Every row comes from one small tree of marks. Brackets hold a mark, then the marks that hang from it, in the order of their numbers. Every link used is in the known rows. Which tree was each row made from?
Known rows
(Q580 (Q892 Q575)): [ 2.37 -0.48  1.05 -0.42 -1.68  0.39 -1.74 -0.07  0.02  3.12 -1.46 -0.16
  0.93 -1.98  0.70  3.05 -0.77 -3.28 -2.10  2.77 -1.35  4.06 -1.48]
(Q892 (Q575 Q244) (Q580 Q670)): [ 1.03 -0.09  1.36 -4.03 -1.60 -1.00 -0.38  1.49  0.88  0.05 -2.08  0.28
  2.51 -1.61  1.61  4.05 -1.42 -4.96  1.45 -0.41  5.25  3.94  2.60]
(Q244 Q580 Q613): [-1.05 -1.19  0.85 -3.03 -1.03  1.47  1.21 -1.60 -2.80  3.77 -4.10 -0.53
 -0.81 -1.09  1.89  2.41  2.75  0.75  0.14  2.75 -0.13  4.09 -2.07]
(Q670 Q390 Q575): [ 0.53 -2.90  1.59 -2.22 -1.20 -0.48  1.55  4.01 -0.24  3.34 -0.62 -2.19
  0.60  0.98 -0.27  1.58 -0.41 -0.19 -1.13  1.14  0.33  1.43  1.78]
(Q390 (Q670 Q575 (Q580 Q244 Q892)) Q812): [-0.65 -3.08  1.94 -1.03 -1.82  1.87  0.43  0.30  1.75  8.86  2.28 -2.81
  0.18  0.22  2.04  2.89 -1.10 -0.87 -0.12 -3.26  1.05  1.64  2.62]
(Q670 Q390 (Q580 (Q892 (Q575 Q244)))): [ 1.27 -0.14  0.95 -2.44 -3.69  0.76 -0.78  2.76  0.99  4.02 -0.13 -1.97
  1.46  0.66  0.96  2.20 -0.45 -2.91 -0.11  8.25  1.52  4.62  2.00]
(Q892 (Q575 (Q244 (Q580 (Q670 Q390)) Q613))): [ 0.23  0.41  1.07 -5.88 -2.01  0.85  1.79  1.11 -1.26  1.21 -3.50 -1.48
  1.70 -1.33  2.03  2.34  1.09 -2.17  2.30  6.13  6.07  5.80 -0.96]
(Q892 (Q575 Q244) Q580): [ 0.93  0.15  1.13 -2.39 -2.25 -0.93 -0.28  0.54  0.12  1.42 -1.94 -0.11
  1.89 -0.61  0.47  3.49 -0.55 -3.68  0.13  0.63  3.32  3.37  3.94]
(Q580 (Q244 Q575 Q613)): [-0.90 -0.47 -0.13 -0.03 -1.55  3.46  1.04 -4.10 -0.24  2.13 -3.72 -1.56
 -0.67 -1.77  0.37  2.86  2.15  0.38  0.78 -0.46  0.56  4.85 -3.81]
(Q613 (Q244 Q575 Q580)): [-0.42 -0.08  1.08  1.33 -2.46  0.44 -1.13 -2.60 -0.07  5.04 -4.42  0.41
 -1.62 -3.50  2.14  3.02  1.45  3.33 -0.16  0.92 -1.89  5.98 -2.31]
(Q390 (Q670 (Q580 Q892)) Q812): [-1.17 -2.91  1.99 -1.66 -1.72  1.76  0.37  0.48  0.13  8.41  1.16 -2.18
  0.15 -0.55  2.48  2.17 -0.56 -1.65 -1.62 -0.35 -0.12  0.36  0.49]
(Q580 (Q244 Q613) Q670 (Q892 Q575)): [ 1.65  0.18  0.32 -2.44 -1.37  2.75 -1.42 -2.81  0.41  1.36 -2.47 -0.44
  1.50 -2.80  1.85  3.77  0.08 -4.76  0.35  1.83  2.36  6.42 -4.40]
(Q244 Q575): [ 0.05 -1.15  0.78  0.19 -1.35  1.01  0.59 -0.37  0.31  2.50 -3.02 -0.84
 -0.52 -2.18  0.37  2.75  0.58  0.51 -0.20 -0.62 -1.25  2.96 -2.12]
(Q670 Q390 Q575 Q580): [-0.21 -3.65  1.28 -2.50 -1.30  0.15  2.54  4.52  0.53  5.67  0.58 -2.72
  0.14  1.77  0.92  1.84 -0.38  0.86 -0.04  4.08 -0.22  2.61  3.58]
(Q670 Q390 (Q580 Q244)): [-1.57 -1.95  0.42 -0.73 -3.01  0.88  1.56  0.82  0.76  3.03 -0.24 -2.08
  0.29 -0.28  0.40  2.32  1.12 -0.45 -0.70  2.63  2.95  1.33  0.65]
(Q892 Q575 (Q580 Q244 Q670)): [ 1.05 -0.05  0.66 -2.11 -1.45  0.14  0.31 -0.85  1.40  0.44 -1.28  0.74
  2.23 -3.79  1.61  4.89 -1.11 -4.88  0.01 -2.56  6.06  4.13  0.40]
(Q670 (Q390 Q812) (Q580 Q892)): [-1.23 -2.43  1.32 -2.83 -3.65  1.01  0.05  1.60  0.39  6.65  0.65 -2.18
  0.35 -0.55  1.74  1.00  0.44 -2.36 -2.21  4.95  0.50  1.64  0.41]
(Q390 (Q670 Q575 Q580) Q812): [-1.44 -5.02  2.28 -2.21  0.03  0.33  2.70  2.11  0.82  8.87  1.83 -3.40
  0.16  0.92  1.75  2.26 -1.22  0.43  0.05 -3.06  0.26  0.07  4.66]
(Q244 Q575 (Q580 Q892) Q613): [ 0.65  1.10  0.58 -2.37 -2.09  4.17  0.18 -2.22 -1.92  5.98 -4.30 -0.06
 -1.50 -2.48  3.02  2.80  2.37  1.44  0.61  5.41 -2.33  8.08 -5.71]
(Q613 (Q244 Q575)): [-0.38 -1.28  0.90  2.24 -1.93  0.44 -1.89 -2.51  0.69  3.67 -3.62 -0.52
 -0.89 -2.40  0.80  2.64  0.58  1.79 -1.17 -0.88 -2.80  4.18 -1.87]
(Q580 (Q244 Q575 Q613) Q670 Q892): [ 0.60  0.58  0.21 -1.98 -1.81  4.57 -1.21 -3.06  0.64  1.94 -3.60 -0.58
  0.04 -2.92  2.29  3.36  1.16 -2.05  1.59  0.92  1.01  7.03 -6.91]
(Q244 (Q580 (Q892 Q575))): [ 2.28  0.65  1.17 -1.30 -2.27  0.43 -1.00  0.03 -0.72  4.38 -2.17  0.87
  0.10 -3.11  1.98  3.58  0.14 -1.55 -1.24  4.20 -0.50  5.79 -1.86]
(Q575 Q244 (Q892 Q580)): [ 0.32  0.36  1.72 -4.84 -2.35 -0.63 -1.17  1.10 -1.24  2.14 -2.87 -0.83
  1.33  2.43  1.39  3.74 -0.18 -3.08  1.33  1.32  0.64  3.33  3.94]
(Q390 (Q670 Q580) Q812): [-2.42 -4.14  1.86 -1.50 -0.73  0.60  2.25  0.23  0.11  7.33  0.67 -2.85
  0.25 -0.43  1.74  2.16 -0.18 -0.59 -0.99 -2.59  1.47 -1.35  2.32]

Which tree is each row?
[-0.44 -0.03 -0.35 -0.64 -2.43  5.28 -0.20 -3.64  0.74  5.80 -2.13 -1.45
 -1.10 -1.26  2.39  3.26  1.86  0.21  1.21  4.99 -1.34  7.71 -3.85]
(Q670 (Q580 (Q244 Q575 Q613) Q892))
[ 1.91  0.63  1.37  0.78 -2.82 -0.05 -3.37 -2.36 -0.29  5.41 -2.80  1.07
 -0.19 -3.53  2.55  3.44  0.18 -0.34 -2.08  4.09 -1.91  6.98 -1.64]
(Q613 (Q244 (Q580 (Q892 Q575))))
[ 0.73 -0.23  1.73 -4.65 -2.27  1.76 -1.30  0.86 -1.65  5.10 -3.34 -1.19
 -0.47  2.12  2.26  2.30  1.70  0.68  2.50  4.58 -1.31  6.94  0.37]
(Q670 (Q575 (Q244 (Q580 Q892) Q613)))
[ 0.61  0.17  1.92 -6.40 -1.78 -0.70 -1.48  2.27 -0.60  0.69 -3.14 -0.52
  2.04  1.47  2.59  4.27 -0.98 -4.53  2.69  0.40  2.75  3.98  2.49]
(Q575 Q244 (Q892 (Q580 Q670)))
[ 0.19 -0.01  0.68 -3.83 -1.62  1.11  0.24 -1.39 -1.08  2.35 -2.87 -0.85
  1.81  0.28  0.91  3.13  0.59 -3.43  0.75  3.03  2.68  5.18  2.70]
(Q892 (Q575 (Q244 Q613)) Q580)
[ 2.12 -2.16  1.96 -3.26 -0.70  0.36 -1.74  3.35  0.79  2.95 -1.11 -0.45
  0.64 -0.27  2.02  3.04 -1.50 -2.03  0.46 -0.39 -1.29  4.25 -1.14]
(Q580 (Q670 Q575) Q892)
[ 0.98  0.23  1.60 -3.44 -1.75 -1.57 -0.16  1.49  0.30  0.61 -3.43  0.08
  1.32 -2.28  1.74  3.79 -0.04 -1.91  2.57  1.03  4.66  4.53  0.47]
(Q892 (Q575 (Q244 (Q580 Q670))))
[ 0.39 -0.23  1.25 -4.99 -1.30  2.61 -0.83 -0.71 -2.05  3.60 -4.01  0.41
 -0.20 -2.23  3.86  3.00  1.67 -1.38  0.82  4.36  0.22  6.35 -5.15]
(Q244 (Q580 Q670 Q892) Q613)
[-0.13 -2.61  1.64 -5.01 -0.17  0.41 -0.25  1.82 -0.19  1.16 -3.29 -2.25
  1.07  2.44  1.09  2.25  0.27 -1.34  3.65 -0.30  1.17  4.10  1.53]
(Q580 (Q670 (Q575 (Q244 Q613))))
[-0.10  0.72  1.28 -4.07 -2.97  1.91 -1.82 -1.00 -2.36  3.61 -4.44 -0.47
 -0.40  0.72  2.17  2.17  2.66 -0.32  1.40  4.98 -0.20  5.64 -1.96]
(Q575 (Q244 (Q580 Q892) Q613))
[-1.75 -0.76  1.01 -5.50 -2.23  2.54  3.66 -0.82 -0.96  4.74 -3.52 -1.83
 -0.03 -3.90  3.09  1.53  2.02 -0.03  1.09  3.18  4.46  5.22 -4.28]
(Q244 Q575 (Q580 (Q670 (Q390 Q812))) Q613)
[ 0.52 -2.27  1.15 -2.22 -1.25  0.27  0.42  1.10  1.13  5.42 -0.21 -2.60
 -0.13  2.54  1.62  4.31 -0.32 -0.01  2.45  1.31 -1.71  4.89  4.03]
(Q670 (Q575 Q892) (Q580 Q244))
[-1.48 -1.11  0.94 -1.94 -3.19  1.13  1.70 -0.81  2.07  1.40 -1.61 -2.02
  0.90 -4.16  0.65  2.12  0.28 -2.35  0.12 -2.68  6.20  1.67 -3.06]
(Q580 (Q244 Q575) (Q670 (Q390 Q812)))
[-2.82 -2.84  0.88 -1.33 -3.70  0.25  1.67 -0.55  1.36  4.36  0.43 -2.66
  0.46 -1.06  0.42  1.54  1.15 -1.57 -1.19  0.64  4.31  0.08  1.64]
(Q670 (Q390 Q812) (Q580 Q244))
[-0.76 -1.33  1.07 -4.78 -0.35  1.42  1.28 -0.51 -2.11  2.51 -4.32 -0.19
 -0.12 -2.11  3.09  2.87  1.95 -0.45  1.44  2.17  1.58  4.72 -3.36]
(Q244 (Q580 Q670) Q613)
[ 0.30 -0.16  0.18 -3.85 -0.79  2.22  0.96 -2.72 -0.02  1.32 -2.24  0.04
  2.15 -3.15  2.12  4.49 -0.10 -4.74  0.63  0.09  5.55  6.01 -0.90]
(Q892 Q575 (Q580 (Q244 Q613) Q670))
[ 0.30  0.00  1.69  0.13 -3.18  0.24 -3.76 -1.84 -0.91  5.16 -3.50  1.12
 -0.99 -2.08  2.71  2.75  1.25  0.87 -1.91  2.56 -2.47  5.21 -2.44]
(Q613 (Q244 (Q580 Q892)))
[ 1.61  0.67  0.75 -2.76 -1.71  2.49 -0.12 -2.03 -2.03  5.28 -3.12  0.07
  0.02 -2.33  2.58  3.15  1.41 -1.38 -0.53  6.44 -0.85  7.50 -3.22]
(Q244 (Q580 (Q892 Q575)) Q613)
[ 0.52 -0.40  1.89 -6.19 -1.20  0.33  0.31  0.87 -2.36  4.88 -3.98 -2.42
 -0.23  3.76  2.19  3.13  1.44  0.80  4.37  4.23 -1.64  6.92  2.92]
(Q670 (Q575 (Q244 Q580 Q613) Q892))
[-1.84 -4.27  2.54 -2.86 -0.99 -0.48  1.68  2.52  1.17  7.50  1.09 -3.95
  0.57  2.53  1.11  1.96 -0.95  0.05  1.94 -3.13  1.80 -0.05  6.61]
(Q390 (Q670 (Q575 Q244) Q580) Q812)
[-0.45  0.46  1.50 -5.67 -1.98  0.81 -0.33 -0.87 -3.07  3.30 -5.09 -1.75
 -0.19  2.33  2.26  3.00  2.40 -0.19  3.20  4.78 -0.67  5.76  0.51]
(Q575 (Q244 Q580 Q613) Q892)
[ 0.46  0.60  0.47 -4.87 -0.80  3.59  1.48 -1.96 -1.98  5.28 -3.66 -1.18
  0.13 -0.05  2.85  3.95  0.81 -1.17  1.23  4.41 -2.02  7.65 -1.00]
(Q244 (Q575 (Q892 Q580)) Q613)
[-0.59 -0.13  0.45 -2.27 -1.23  3.14  2.02 -2.29 -1.85  4.82 -4.51 -0.68
 -1.41 -2.66  2.14  2.72  2.63  2.54  1.12  3.22 -0.84  6.44 -3.76]
(Q244 Q575 Q580 Q613)
[-0.76 -4.19  2.55 -1.75 -0.04 -0.42  1.88  1.46  0.05  6.51  0.49 -2.91
  0.54  0.18  0.55  1.97 -1.19 -0.64 -0.93 -6.21  1.07 -1.15  2.85]
(Q390 (Q670 Q575) Q812)
[ 1.45  0.29  0.86 -2.73 -2.07  1.74 -2.18 -1.38 -0.81  2.43 -3.04 -1.38
  1.19  0.65  0.64  2.42  0.61 -3.51  0.40  4.74 -0.39  5.55 -0.82]
(Q580 (Q892 (Q575 (Q244 Q613))))
[-0.27 -2.00  0.63 -4.86 -1.38  2.62  2.21  0.83 -0.62  6.37 -0.55 -4.04
  0.33  3.34  1.84  2.90  0.80 -0.22  2.15  6.38 -0.20  6.17  2.78]
(Q670 Q390 (Q575 Q892) (Q580 (Q244 Q613)))
[ 0.23  0.20  0.10 -4.79 -1.64  2.51  2.19 -1.10 -0.29  1.19 -1.58 -0.76
  2.66 -2.91  1.81  3.53  0.09 -4.95 -0.21  2.68  7.58  5.36 -1.12]
(Q892 Q575 (Q580 (Q244 Q613) (Q670 Q390)))
[-1.10 -3.39  2.88 -2.50 -0.90 -1.12  0.95  1.87  0.41  4.88 -0.10 -3.45
  1.09  2.03 -0.04  1.67 -1.04 -0.85  0.85 -6.40  2.41 -1.31  4.98]
(Q390 (Q670 (Q575 Q244)) Q812)
[-0.35  0.32  0.55 -4.56 -1.65  2.45  0.26 -3.29 -2.06  3.23 -2.95 -1.07
  0.83  0.77  2.02  4.19  1.31 -3.18  0.58  1.80  1.36  5.46  0.34]
(Q575 (Q892 (Q580 (Q244 Q613))))
